Each row comes from the steps of one walk. Every step used is in the known rows, and no mark comes twice. Write the walk behind each row, first mark first.
Known rows
j/s/f/m/u: -1.53  1.42  0.57  -2.79  0.61  1.44  -0.70  -1.53  0.94  -1.88  5.08  0.25  3.55  1.37  1.32  -1.59  -0.50  1.08  -2.68  1.28  -0.15  0.04  -2.47  1.41
u/j/m/s: 1.82  -1.57  2.43  -3.72  -0.70  2.14  -2.50  0.08  0.72  1.54  0.37  -0.55  1.61  1.87  2.40  -0.42  -0.09  -1.91  -0.31  -0.47  -2.09  -3.21  -3.74  0.56
s/m: 0.61  0.19  1.16  -0.63  0.08  0.68  -1.37  -0.98  -0.20  -0.48  0.00  -1.08  1.66  -0.72  3.05  -1.01  -0.08  0.63  -0.08  1.35  -0.99  0.24  -1.59  0.95
j/s/m/u/f: 0.34  -0.42  1.57  -3.55  -0.47  0.31  -1.02  -2.07  -0.30  1.59  3.42  -2.47  1.99  0.40  3.26  -0.84  2.80  0.52  -2.49  0.89  -0.71  1.17  -2.76  4.50
u/f/m/s: 0.25  -2.11  0.42  -2.83  -0.59  2.24  0.47  1.28  -0.92  -0.34  2.65  -0.49  0.80  1.64  0.08  -3.30  1.30  1.88  -2.48  -1.43  -4.07  0.26  -1.24  4.14
f/m/s/u: -0.55  -1.56  0.95  -3.76  -0.71  4.75  2.17  -0.49  0.25  -2.52  2.74  -1.06  1.87  1.55  1.74  -3.06  -1.48  -2.20  -2.26  0.58  -2.05  0.33  -0.92  3.89
w/u/j/m/f: -4.03  1.26  3.15  -3.20  -1.73  -0.64  -1.64  1.05  0.17  -1.79  0.88  0.06  0.35  -0.65  0.53  1.82  1.21  0.86  -0.66  0.36  -1.57  -3.66  -5.20  -0.87
j/s/f/u: -2.13  -2.25  0.29  0.41  2.27  2.62  -2.34  -1.56  -0.57  -2.90  1.67  3.00  3.56  -1.01  0.57  0.59  2.29  1.03  -2.47  1.09  0.52  -0.13  -3.61  -1.60
w/u/f/m: -2.61  -0.24  0.72  -2.01  -1.01  0.01  1.75  1.26  0.05  -3.21  3.10  -1.49  0.95  0.46  -1.04  -0.41  2.22  3.66  -2.96  -1.35  -4.48  0.90  -1.51  3.38
s/f/u/j/m: -0.98  0.09  1.08  -2.52  0.83  0.77  -2.00  0.36  0.96  -0.31  0.45  0.91  2.38  0.37  0.27  1.99  0.46  -0.57  -2.41  1.05  -0.32  -2.06  -4.91  -2.29
j/w/u/f/m/s: -0.39  -2.42  2.33  -4.24  -0.63  1.70  1.09  0.32  -1.98  -2.73  1.91  -0.55  0.87  0.67  1.09  -2.54  1.28  2.83  -0.71  -2.05  -5.26  1.15  -1.47  4.46
j/m/u/f: -0.79  0.31  -0.11  -4.87  -1.00  -0.53  -0.15  -0.65  0.11  2.04  3.59  -3.56  1.61  0.63  1.71  -0.98  1.16  -0.25  -2.35  -0.08  -0.54  -0.11  -2.42  2.50
m/s/u: -1.20  -2.76  1.49  -3.13  -0.81  4.16  1.63  -0.76  -0.16  -1.57  1.76  -0.87  1.48  0.76  3.00  -2.64  -0.97  -2.80  -0.75  0.91  -0.46  -0.28  -1.09  2.81
j/m: 0.39  0.47  0.08  -2.41  0.04  0.00  -2.22  -1.07  -0.03  0.09  1.00  -1.75  2.39  -0.37  1.18  -0.35  -0.28  -0.94  -0.47  -0.45  -0.91  -1.55  -2.16  -1.11
s/m/u: -0.54  0.36  1.09  -2.32  -0.11  2.00  -0.43  -1.71  0.93  0.03  1.74  -3.08  2.06  0.39  4.87  -1.47  -0.91  -0.73  -0.45  2.22  0.84  0.69  -1.82  1.93
s/m/f/u/j: -2.25  -0.47  3.13  -0.87  0.03  2.34  -0.77  0.56  0.38  -1.63  -1.20  1.74  0.54  0.35  1.38  1.52  1.80  0.91  -2.28  2.70  -0.46  -1.12  -4.74  -0.71
j/w: 0.71  -0.03  3.11  -0.69  1.02  -0.24  -0.27  -2.15  -1.32  -2.43  -0.64  0.84  1.70  0.62  1.14  -1.42  -0.40  2.07  1.44  0.18  -0.63  0.37  -0.08  -1.09
u/j/m/s/f: -0.28  -0.36  1.53  -3.52  0.12  0.25  -2.62  1.27  0.03  0.68  1.62  1.52  1.73  0.37  1.49  -1.40  -0.68  -0.01  -0.57  0.24  -1.27  -3.05  -4.35  -0.25
w/u/j: -2.36  -0.62  4.54  -0.62  -1.05  0.85  0.55  0.99  2.45  -2.95  0.15  0.00  0.85  1.81  1.52  2.74  1.66  1.46  -0.07  0.46  -1.99  -2.07  -3.33  -0.05
j/m/f/u: -3.12  -1.14  -0.41  -2.28  0.71  2.39  -2.10  -0.46  -1.46  -1.99  0.16  0.62  1.93  -1.77  0.15  0.21  1.07  -0.02  -2.01  0.76  0.01  -1.27  -3.97  -1.93
f/m/s: 0.64  -1.89  0.71  -1.94  -0.10  3.63  -0.32  0.38  -0.14  -1.52  1.85  0.02  1.65  1.61  1.29  -2.98  -0.53  0.76  -1.02  -0.74  -3.07  -0.49  -1.26  2.41
m/u: -1.67  -0.37  1.11  -1.52  -0.22  1.87  0.25  -1.29  1.39  -1.12  2.46  -1.81  2.10  1.51  2.98  -1.05  -0.59  -0.22  -0.61  1.36  1.23  -0.37  -1.36  0.82
u/f: -0.82  -0.78  0.78  -0.75  -0.37  -1.12  0.68  0.89  -0.52  -0.29  1.72  -0.72  0.63  0.30  -0.22  -0.93  2.60  2.94  -1.78  -0.87  -1.83  0.27  -0.76  1.52
u/j/s/m: 2.29  0.51  4.38  -0.91  0.01  0.83  -3.09  -2.12  1.06  0.79  -0.02  0.58  2.38  1.16  3.02  1.18  2.28  -0.31  -1.13  1.65  -1.64  -1.13  -3.77  0.94

Write each row's walk
-1.43  -0.33  4.81  -1.29  0.98  1.15  0.11  -0.85  -1.08  -3.00  -2.15  3.31  0.78  1.37  0.42  0.95  1.23  2.51  -0.44  1.67  -0.36  -0.57  -3.05  -2.19 -> m/f/u/j/w
0.48  0.72  5.34  -2.82  0.19  0.49  0.99  -1.91  1.12  -0.93  -0.13  0.12  1.44  3.48  2.90  0.08  -0.57  0.55  0.47  1.66  0.42  -0.52  -1.79  -0.24 -> m/u/j/w
-0.17  -2.24  3.29  -4.20  -1.41  2.54  -1.97  0.57  1.07  0.05  0.46  -1.29  1.60  1.10  2.79  0.71  0.46  -1.81  -0.08  -1.00  -2.86  -3.06  -4.62  1.22 -> w/u/j/m/s
-0.55  0.54  0.10  -3.98  -0.21  1.33  -1.27  -1.96  1.05  0.77  2.44  -3.44  2.88  0.81  2.99  -0.63  -1.15  -2.18  -0.86  0.78  0.75  -1.21  -2.42  0.25 -> j/m/u
-0.54  -2.06  0.16  -5.66  -1.28  1.52  0.99  -0.11  -1.16  1.18  3.10  -2.63  1.06  -0.07  1.54  -2.76  0.97  -2.46  -2.60  -0.65  -2.27  0.12  -2.08  4.36 -> j/m/s/u/f
-1.38  -2.77  0.96  -3.34  -1.30  2.47  1.06  1.82  -0.62  -2.15  2.90  -1.38  0.79  0.78  0.68  -2.19  1.74  2.23  -1.93  -2.06  -4.94  0.18  -1.96  4.99 -> w/u/f/m/s
-0.82  -1.93  2.93  0.19  0.65  3.05  0.38  0.13  1.88  -1.53  -1.09  1.42  1.53  2.69  0.86  2.49  1.81  0.31  -2.33  1.44  -0.52  -1.14  -3.23  -1.40 -> f/u/j
-1.73  -0.54  0.71  -2.52  -0.80  0.17  1.35  -0.06  0.37  0.35  3.27  -2.28  0.93  1.22  1.55  -1.14  1.79  1.70  -2.15  0.24  -0.18  0.68  -1.31  2.83 -> m/u/f
-1.17  0.94  0.58  -2.53  -0.23  2.61  1.11  -0.88  1.44  -1.78  3.37  -2.11  2.40  2.69  1.73  -1.35  -1.24  0.34  -2.21  0.92  -0.51  0.36  -1.07  1.77 -> f/m/u
0.76  -1.25  4.83  -1.05  1.40  1.58  0.40  -1.51  0.10  -2.32  -2.33  2.09  1.32  2.37  1.16  1.40  1.13  1.17  -0.59  1.22  -0.68  0.06  -2.31  -1.86 -> f/u/j/w
0.74  0.70  3.99  -2.41  -0.38  2.35  -0.83  -2.33  2.64  -0.23  3.11  -0.12  2.96  4.43  1.60  1.28  1.59  -0.37  -3.17  1.12  -1.20  -1.53  -3.50  1.44 -> f/m/u/j/s
-2.44  1.67  -0.21  -2.45  0.37  1.03  0.80  -0.01  0.95  -2.50  4.50  -0.52  2.47  1.50  1.16  -2.31  -1.84  1.73  -2.36  1.56  0.26  0.14  -1.53  1.26 -> s/f/m/u
-2.17  -3.95  -0.30  -0.62  1.61  4.07  -1.15  0.81  -1.11  -2.59  1.07  2.49  2.28  -1.02  1.38  -1.60  0.35  0.89  -1.34  0.73  -0.01  -0.14  -2.93  -0.25 -> m/s/f/u
-1.47  -2.80  2.38  -0.96  1.11  3.45  -0.56  1.57  0.71  -1.35  0.11  3.06  1.51  1.51  1.49  0.54  1.09  0.72  -1.80  1.40  -0.39  -1.67  -4.29  -0.41 -> m/s/f/u/j
1.03  -3.33  1.75  -3.79  0.06  4.34  -2.34  -0.17  0.41  0.88  -0.32  -0.19  2.07  1.79  2.41  0.36  0.62  -2.52  -1.57  -0.17  -1.70  -2.31  -4.65  0.04 -> f/u/j/m/s
-0.61  0.11  0.84  -3.35  -0.90  -0.04  0.60  -0.41  -0.26  1.43  2.80  -3.19  1.12  0.26  3.15  -1.70  1.29  1.34  -2.21  0.91  -0.56  1.77  -1.84  4.10 -> s/m/u/f
0.40  -0.81  1.73  -2.80  0.44  2.17  -1.65  -0.65  1.44  0.24  -0.73  -0.40  2.47  1.68  0.85  2.60  0.95  -1.77  -2.32  0.70  -0.97  -1.89  -4.31  -1.85 -> f/u/j/m
1.02  -2.21  0.47  -3.66  -0.30  2.51  -2.80  -0.51  -0.52  0.88  0.87  -1.35  2.08  0.08  2.64  -2.14  -0.51  -1.78  -0.05  -1.01  -1.68  -2.03  -2.66  0.93 -> j/m/s
-1.10  -0.86  2.17  -1.98  -0.17  2.64  0.20  -3.36  0.49  -2.09  2.45  -0.20  2.89  0.57  1.80  -0.26  1.07  -2.61  -1.90  1.37  -0.26  -0.34  -1.56  1.58 -> j/s/u
1.81  -1.27  3.76  -0.93  0.85  2.89  -2.97  -2.41  0.74  -0.04  -0.73  0.55  2.74  1.01  3.02  2.09  2.86  -0.73  -2.48  1.94  -1.16  -0.41  -4.41  0.35 -> f/u/j/s/m
-3.06  -0.95  2.99  0.04  0.03  2.45  -0.02  0.99  0.69  -2.06  -0.78  2.74  0.63  1.24  0.10  1.88  1.92  1.68  -2.38  1.89  -0.16  -1.98  -4.12  -1.73 -> m/f/u/j
-0.53  1.42  3.26  -2.31  -0.84  1.99  1.38  0.05  3.21  -0.84  2.25  -1.16  1.64  4.70  1.43  0.57  -0.43  0.15  -2.81  1.59  -0.89  -1.24  -2.51  1.09 -> f/m/u/j
-1.46  0.35  2.31  -2.97  -0.50  -0.75  1.92  0.31  -1.30  -3.82  2.01  -0.85  0.76  0.53  -0.80  -0.68  1.75  4.20  -1.55  -1.34  -4.57  1.76  -0.98  2.93 -> j/w/u/f/m
-0.46  0.39  0.91  -3.63  -0.66  0.88  1.82  -1.32  -0.26  -1.64  4.56  -0.86  2.04  1.35  -0.93  -1.39  2.20  0.39  -4.87  0.05  -3.52  1.08  -1.41  4.12 -> j/s/u/f/m
0.53  -2.42  3.72  -0.14  0.84  3.42  -1.78  -1.97  1.54  -1.02  -0.17  1.95  2.94  2.27  1.11  2.99  3.74  -0.32  -2.77  1.11  -0.92  -1.32  -4.36  -1.16 -> f/u/j/s
-2.11  -0.94  3.78  -1.36  0.28  0.09  0.40  -1.44  -0.78  -4.66  -0.26  -0.21  1.50  -0.42  2.32  0.40  0.49  2.15  2.08  -0.38  -1.97  0.35  -1.24  -0.13 -> j/w/u
-1.41  -3.10  -1.16  -2.93  1.74  3.29  -2.54  0.12  -1.34  -1.24  1.11  1.32  2.92  -1.45  1.61  -1.11  -0.25  -0.52  -1.79  0.27  -0.15  -0.75  -3.82  -0.61 -> j/m/s/f/u
1.80  -0.24  2.13  -0.80  0.51  1.14  -3.39  -3.09  -0.30  -0.06  0.76  -0.37  2.79  -0.70  3.03  -0.27  1.67  -0.24  -0.72  1.20  -1.34  0.05  -2.58  1.17 -> j/s/m
1.30  -0.21  5.12  -4.52  -0.24  2.76  2.37  -1.36  -0.01  -2.23  0.21  0.98  1.28  3.66  1.89  -1.75  -1.36  -0.81  -1.08  1.30  -2.61  0.13  -1.36  2.30 -> f/m/s/u/j/w
0.08  0.68  5.62  -2.77  -0.12  0.64  2.37  -1.84  0.60  -2.25  -0.68  0.79  1.25  2.72  1.85  0.00  -0.63  -0.71  -0.10  1.93  -0.47  -0.14  -1.37  -0.03 -> s/u/j/w
-0.32  0.77  0.07  -1.59  -0.51  -0.37  1.29  1.04  -0.55  -1.21  2.88  -0.59  1.06  1.39  -1.53  -1.65  1.80  3.43  -3.38  -0.72  -3.58  0.89  -0.72  2.59 -> u/f/m
-2.18  -0.94  2.42  -3.92  -0.47  0.61  -2.22  1.53  0.18  -1.05  2.11  0.62  1.60  -0.58  2.07  0.00  -0.16  0.03  0.06  -0.01  -2.14  -3.01  -4.96  0.49 -> w/u/j/m/s/f
-0.46  0.26  4.84  -1.89  0.94  1.11  -0.49  -1.25  -1.57  -2.14  -2.49  2.52  0.85  0.39  2.01  0.57  0.91  1.81  -0.55  2.42  -0.69  0.13  -3.53  -1.14 -> s/m/f/u/j/w
-0.39  -1.67  4.18  -3.08  -1.17  3.58  2.01  0.26  1.60  -0.75  0.91  0.07  0.79  3.05  2.55  -0.51  0.00  -2.59  -1.54  1.61  -1.10  -1.73  -2.53  2.20 -> m/s/u/j
-1.97  1.85  2.54  -2.68  -1.23  -0.96  -2.16  0.87  -0.16  -0.07  0.71  0.85  0.53  0.10  -0.01  0.40  0.51  0.56  -1.06  0.87  -0.84  -3.70  -4.35  -1.63 -> u/j/m/f
-2.80  0.63  4.79  -1.82  -1.38  0.54  -2.93  -0.71  -0.40  -2.04  0.80  1.46  1.01  -1.35  2.58  1.62  2.95  1.64  -0.79  1.73  -1.93  -2.11  -5.58  1.25 -> w/u/j/s/m/f
-1.00  -1.13  1.79  -3.06  -0.75  0.62  1.43  -1.67  -0.48  -0.55  3.49  -0.66  1.93  0.19  0.45  -0.79  3.07  -0.55  -3.41  0.24  -1.40  0.62  -1.58  3.32 -> j/s/u/f
